Each row was made from one small tree. The marks that hang from a mark follow it in brackets, in alphabetical order. Every link used is in the known rows. Write each row's tree.
Known rows:
fulig{lesar{kabeke}}: [ 0.17 -4.01  1.46  1.37  5.33  1.48 -2.95 -0.67  1.04 -1.24 -1.98  1.55
 -0.95  1.25  0.97  1.99 -2.36 -4.19 -0.49 -0.72]
retimu{dudov kabeke}: [ 2.19 -6.18  1.60  0.42  1.88 -2.53 -3.70 -1.74  1.89  1.75 -1.58  4.23
 -0.15  0.27  0.59  2.19 -2.44 -2.81 -0.14  0.28]
lomuk{lesar{fulig kabeke{retimu}}}: [-1.06  0.45  3.05  0.44  4.27  0.80 -3.44 -1.77  2.76  0.33 -1.10  1.65
 -1.02 -1.16 -0.95 -0.87 -1.20 -3.60 -0.92 -1.19]
retimu{dudov kabeke lomuk{lesar{fulig}}}: [ 1.83 -5.39  1.16 -0.34  2.15  0.13 -3.73 -4.09  5.17  2.12  1.94  3.04
 -1.60 -0.22  0.49 -1.20 -3.03 -3.03 -0.42  2.36]
retimu{dudov kabeke{lesar{fulig}} lomuk}: [ 3.37 -6.52 -0.36  0.56  0.90  0.79 -3.21 -3.15  3.23  1.13  3.10  1.66
 -0.19  0.99 -0.58  1.55 -4.59 -1.25  0.03 -0.06]
lesar{fulig kabeke{retimu} lomuk}: [-0.57 -0.10  2.19 -0.67  2.47  0.81 -1.46 -0.58  1.08  1.56 -0.14  0.90
  1.10 -1.22 -0.64 -0.69 -2.32 -3.26 -0.79 -1.46]
fulig{lesar{kabeke lomuk}}: [-0.46 -3.37  1.94 -0.52  3.67  1.88 -1.59 -0.44  0.94 -0.72 -0.70  0.93
 -0.13  0.72  1.13  0.89 -2.87 -4.77 -0.61  0.18]
kabeke{lesar{lomuk} retimu}: [ 1.50 -1.75  0.93 -0.64  0.63  2.37 -2.49  0.36  0.21 -1.29 -1.38  2.28
  0.02  1.25 -1.65  2.22 -3.44 -1.11 -1.40 -2.09]
dudov{retimu{lomuk}}: [ 2.43 -5.04  0.44  1.22  1.16  1.89 -3.48 -1.94  2.20 -1.23 -2.56  3.80
 -2.72  4.03 -1.35  2.74 -2.69 -1.73  0.83 -1.37]
lesar{fulig kabeke{retimu{dudov}} lomuk}: [-1.55 -1.79  3.32 -1.40  3.21 -0.85 -1.75 -0.37  0.47  2.35  0.43  1.85
  1.64 -1.43 -1.20 -0.21 -2.39 -3.18 -0.33  0.20]
lomuk{lesar}: [ 2.95 -3.11  1.72 -0.70  3.29  1.06 -4.07 -1.40  4.02 -1.51 -3.52  3.96
 -3.13  1.17 -0.47  1.03 -2.39 -3.40 -0.27 -0.18]
fulig{lesar{kabeke{retimu} lomuk}}: [-2.47 -0.97  2.53  0.13  3.54  1.99 -2.15 -0.27 -0.96 -0.40 -0.96  1.22
  0.95  0.36  1.02  0.47 -1.55 -3.73 -1.78 -0.19]
fulig{lesar}: [ 2.23 -4.91  0.93  0.15  4.26  2.07 -3.48 -0.78  1.66 -0.92 -3.45  2.87
 -2.56  1.69  0.71  1.86 -2.38 -2.40 -1.30  0.34]
lomuk{lesar{fulig kabeke}}: [ 1.37 -1.52  2.52 -0.27  4.52  0.78 -3.20 -2.01  4.60 -0.18 -0.86  1.61
 -1.94 -0.55 -0.45 -0.62 -2.69 -4.67  0.07 -0.80]
kabeke{retimu{dudov}}: [ 0.59 -4.20  2.16 -0.04  3.25 -1.09 -4.18 -0.40 -0.31  0.31 -3.53  4.93
 -0.32  0.79 -1.36  2.62 -1.68 -1.55 -0.56 -0.54]
vefi{fulig{lesar{lomuk}}}: [ 1.68 -4.15  1.83 -1.82  2.75  2.65 -2.86 -1.25  1.69 -0.03 -1.09  1.52
 -0.39  1.91  1.42 -0.33 -3.58 -1.02  0.44  1.93]
vefi{fulig}: [ 3.71 -4.24  0.98 -0.24  2.85  0.76 -4.23 -1.60  2.24 -0.40 -3.05  2.40
 -0.81  2.72  0.06  1.29 -3.38 -0.88  1.87 -0.43]
lomuk{lesar{fulig}}: [ 3.42 -2.58  1.86 -1.48  3.69  1.59 -3.41 -1.76  5.49  0.17 -2.18  3.17
 -3.65 -0.38 -0.70 -0.76 -2.83 -2.56 -0.69  0.20]
dudov{retimu{kabeke lomuk}}: [ 1.83 -4.90  0.28  1.97 -0.84  0.65 -3.45 -2.96  2.23  0.51 -0.95  3.40
 -1.31  2.80  0.35  1.90 -2.21 -2.03  0.06 -0.95]

Write each row's tree:
[ 0.87 -2.88  2.21 -2.01  1.59  1.02 -2.16 -0.11  0.96  1.22  0.50  2.55
  0.35 -0.62 -2.45  1.18 -3.86 -0.33 -1.18 -0.24]
kabeke{lesar{fulig lomuk} retimu{dudov}}
[-2.05 -1.15  4.07 -0.26  4.81 -1.08 -3.79 -1.54  1.87  0.82 -0.56  2.97
 -0.36 -1.25 -1.29 -0.53 -1.21 -3.56 -0.81  0.09]
lomuk{lesar{fulig kabeke{retimu{dudov}}}}
[ 1.86 -5.45  1.41 -0.80 -0.06 -0.89 -2.38 -0.90  1.86  0.84  1.13  2.72
  0.96  0.22 -0.06  2.24 -4.20 -2.33 -0.64  0.13]
retimu{dudov kabeke{lesar{lomuk}}}
[ 3.46 -3.25  0.56 -1.19 -0.70  1.30 -1.37 -1.42  3.96  1.68  1.74  0.73
 -0.09 -1.03  0.00  0.00 -4.89 -1.48 -1.40 -0.69]
retimu{kabeke{lesar{fulig lomuk}}}
[ 2.07 -4.75 -0.13  2.52 -1.07  1.83 -3.71 -2.52  2.04 -0.99  0.31  2.42
 -1.22  3.77 -0.58  3.23 -3.57 -0.86  0.02 -2.07]
dudov{retimu{kabeke{lesar} lomuk}}
[ 1.17 -3.09  1.94  0.07 -1.96  0.66 -2.25 -0.87  1.89  0.22 -0.32  2.52
 -0.29  1.64 -0.36  2.46 -3.88 -1.02 -1.08 -1.39]
dudov{retimu{kabeke{lesar{lomuk}}}}
[ 0.45 -1.92  0.17  1.56  3.22  2.35 -2.61 -2.23  1.15  0.30  0.46  0.86
  0.15  0.87 -0.80  0.19 -2.08 -3.11  0.42 -2.11]
lesar{fulig kabeke{retimu{lomuk}}}
[-0.23 -1.91  2.22  1.01  2.76  2.11 -3.31 -2.96  4.36 -0.62  0.16  2.10
 -2.80  1.80 -1.09 -0.37 -2.69 -3.79  0.69 -0.66]
dudov{retimu{lomuk{lesar{fulig kabeke}}}}
[ 0.67 -4.27  1.98 -0.31  4.62  0.63 -3.35 -3.28  4.28 -0.11  1.60  1.82
 -1.33  0.74 -0.64 -0.37 -3.28 -4.90  1.16  1.23]
retimu{dudov lomuk{lesar{fulig kabeke}}}
[ 1.36 -1.68  0.77 -0.17  2.74  3.26 -4.02 -2.97  3.49  0.12 -0.36  2.66
 -2.64  0.52 -1.16 -1.35 -2.05 -1.86 -1.03  0.18]
kabeke{retimu{lomuk{lesar{fulig}}}}
[ 1.98 -1.09  1.31 -1.21  0.89  2.92 -2.02 -0.14  1.91  0.47 -0.07  1.38
 -0.25 -0.42 -2.23  0.63 -3.80 -0.21 -1.51 -1.70]
kabeke{lesar{fulig lomuk} retimu}
[ 1.64 -4.71  0.19  0.53  2.32  2.25 -3.75 -1.82  1.10 -0.09  1.04  2.23
 -0.66  1.61 -2.55  2.01 -3.61 -0.04 -0.52 -0.67]
kabeke{lesar{fulig} retimu{dudov lomuk}}
[ 4.24 -3.38  0.81 -1.79  1.30  2.82 -1.53 -0.23  3.88  0.11  0.07  1.07
 -1.22  0.19 -1.83  0.84 -5.25 -1.32 -0.38 -1.05]
kabeke{lesar{fulig lomuk}}
[ 0.64 -3.68  1.32  1.46  0.00  0.88 -4.13 -3.64  3.78 -0.12 -0.57  3.79
 -2.51  2.28  0.61  0.43 -2.19 -2.72 -0.60  0.30]
dudov{retimu{kabeke lomuk{lesar}}}
[ 2.56 -6.07  1.31  0.95  1.39 -1.46 -3.79 -1.26  1.65  0.40 -0.16  3.15
  0.10  0.98 -0.28  3.51 -3.67 -1.78 -0.39 -0.52]
retimu{dudov kabeke{lesar}}
[-2.81 -4.55  1.56  1.97  5.05  1.25 -3.77 -1.82 -1.52 -0.95  0.31  2.13
  0.82  2.13  0.50  2.05 -1.50 -3.49 -0.41  0.51]
fulig{lesar{kabeke{retimu{dudov lomuk}}}}
[-2.48 -1.66  3.68  0.54  4.81 -1.46 -4.48 -1.15  0.47 -0.75 -1.94  3.85
  0.13  0.15 -0.79  1.14 -0.94 -4.48 -0.30 -0.18]
lomuk{lesar{kabeke{retimu{dudov}}}}
[ 3.03 -3.77  0.35 -0.20 -0.81  0.92 -1.91 -0.86  2.43 -0.04  0.61  1.68
  0.33  0.64  0.30  1.89 -4.38 -2.17 -0.91 -1.19]
retimu{kabeke{lesar{lomuk}}}
[-3.92 -2.91  3.52 -0.54  4.31 -0.01 -2.58 -0.19 -1.60  0.36 -0.47  2.35
  1.60  0.05  0.61  1.11 -1.64 -3.84 -1.31  1.22]
fulig{lesar{kabeke{retimu{dudov}} lomuk}}
[-0.49 -2.38  2.18  1.67  2.45  1.66 -3.79 -2.72  3.02 -2.38 -1.01  2.68
 -2.29  3.43 -0.60  1.39 -2.13 -4.71  0.98 -1.21]
dudov{retimu{lomuk{lesar{kabeke}}}}
[ 1.00 -5.33  0.16  0.86  2.75  0.54 -4.11 -1.81 -0.28 -0.18 -1.55  4.11
 -0.24  2.41 -1.26  2.52 -1.94 -1.94  0.17 -0.17]
kabeke{retimu{dudov lomuk}}
[-0.14 -3.69  2.23  1.06  5.08  1.59 -3.96 -1.46  1.05 -1.22 -1.21  0.55
  0.31  2.12  1.44  1.08 -2.79 -2.59  1.27  0.23]
vefi{fulig{lesar{kabeke}}}
